In the rows, 128 means zero.
Known rows, with every way that one mark hangs from another:
[z_674 [z_672 [z_234 z_31 z_667]]]: [132  85 135 132  84 105 125 118 119  95 105 122 126 165 128  94 119 126]
[z_672 [z_234 z_667]]: [135 116 123  95 120 116 114 123 135  96 149 118 109 153 122 105  94 116]
[z_672 [z_234 z_169] z_674]: [ 95 131 132 151 134 102 115 113 135  58 109 118 157 117 116 129 126  76]
[z_674 [z_672 [z_234 z_667]]]: [143  92 125 109  99 116 130 130 130 105 123 136 131 161 123 102  96 149]
[z_31 [z_234 z_169 z_672]]: [171 117 112 184 134 139  86 105 126  86 116 145 142 151 167 120 153 140]
[z_674 z_672]: [146 114 105 161 117 120 141 124 133 113 105 157 155 131 100 124 122 151]
[z_710 [z_234 z_31 z_169 z_667 z_672]]: [160 114  89 177 129  92  90 119 148  37 151 115 126 194 176  82 151  75]
[z_674 [z_672 z_234]]: [144 113 141 133  94 110 126 139 123 113  97 130 146 144 101 121 109 156]
[z_710 z_234]: [143 151 102 136 136  90 125 150 158  83 140 116 130 149 114 125 101 104]
[z_667 [z_234 z_31 z_66 z_169 z_710]]: [156 151 147 170 120  77 108 161 160  50 146 104 106 204 167  61 115  96]
[z_672 [z_234 z_66 z_667] z_674]: [105 139 122  90 123 110 129 128 163  52 148 153 133 140 134 118  86  69]
[z_31 [z_234 z_667 [z_672 z_674]]]: [135 123  62 131 146 156 121  77 129  80 126 163 149 144 179 147 140 113]
[z_667 [z_234 z_31]]: [130 143 117 159 121  87 115 136 125 101 130  95 118 169 119 117 124 103]
[z_710 [z_234 z_66 z_169]]: [152 153 135 157 125  71 108 175 189  35 153 138 130 157 138  97  96  78]
[z_674 [z_672 [z_234 z_169 z_667 z_710]]]: [160  85 131 121 114 115 127 127 143  75 124 116 126 182 162  54 108 159]
[z_672 z_674]: [ 95 145  84 154 152 124 146 100 138  83 120 150 165 104 101 154 128  87]
[z_667 z_234]: [142 157 108 133 132 102 117 147 139 110 144 105 124 164 116 127 101 125]
[z_674 [z_672 [z_234 z_710]]]: [158 113 134 122 104 115 140 134 127 106 104 118 138 173 127  93 107 185]
[z_674 [z_672 [z_234 z_31 z_66 z_667]]]: [142  96 153 128  71  94 123 141 144  76 121 150 121 175 140  82 100 110]

Rows:
[135 137  72 179 167 139 116  85 144  45 124 141 169 160 164 111 169 111] => [z_234 z_169 [z_672 z_674] z_710]
[170 171 121 116 132  98 126 168 170  79 164 122 108 201 150  90  86 139] => [z_667 [z_234 z_66 z_710]]
[120 156  71 175 135  96 119 107 136  46 112 125 169 163 143 144 161  67] => [z_710 [z_234 z_31 [z_672 z_674]]]
[144 126 144 185 128  98 118 134 162  45 137 139 121 166 152  63 132  94] => [z_234 z_31 z_66 z_169 z_710]
[172 150  88 161 133 112 102 121 120  91 138  94 124 223 168  93 154 147] => [z_667 [z_234 z_31 z_672 z_710]]
[103 159 138 118 116 103 128 135 155  61 127 148 150 128 113 141  98  76] => [z_672 [z_234 z_66] z_674]
[151 133  87 173 157 147 112  82 134  59 104 143 162 156 195 119 161 132] => [z_31 [z_234 z_169 [z_672 z_674] z_710]]
[164  99 110 132 150 135 122 112 152  74 140 126 101 160 188  72 107 142] => [z_31 [z_234 z_169 z_667 z_710]]
[138 150  59 152 164 145 134  86 135  67 125 148 170 159 153 128 159 128] => [z_234 [z_672 z_674] z_710]
[176 138  96 146 132  95  85 154 184  23 179 152 128 200 184  82 114  77] => [z_710 [z_234 z_66 z_169 z_667 z_672]]
[113 145 111 110 139 119 146 109 134  72 115 110 148 141 126 119 113 120] => [z_672 [z_234 z_710] z_674]
[170 140 105 186 134 103  88 125 125  68 136  87 126 223 182  74 164 132] => [z_667 [z_234 z_31 z_169 z_672 z_710]]
[179 141 109 172 145 129  98 130 162  48 154 158 138 193 173  77 144 131] => [z_234 z_66 z_169 z_672 z_710]
[143 103 153 161  95 103 110 140 128  91  97 126 151 147 115 104 120 142] => [z_674 [z_672 [z_234 z_169]]]
[178 165 100 143 125  99  98 160 171  56 158 150 144 190 149 119 115 104] => [z_710 [z_234 z_66 z_672]]
[ 99 135 125 138 127 108 143  97 121  64 100  97 142 150 134 111 134  99] => [z_672 [z_234 z_31 z_710] z_674]
[131 102 134 123 126 109  98 124 140  71 148 112 111 150 134  89 105  98] => [z_672 [z_234 z_169 z_667]]
[160 136 131 158 143 109 118 146 175  50 151 151 123 161 149  73 111 116] => [z_234 z_66 z_169 z_710]
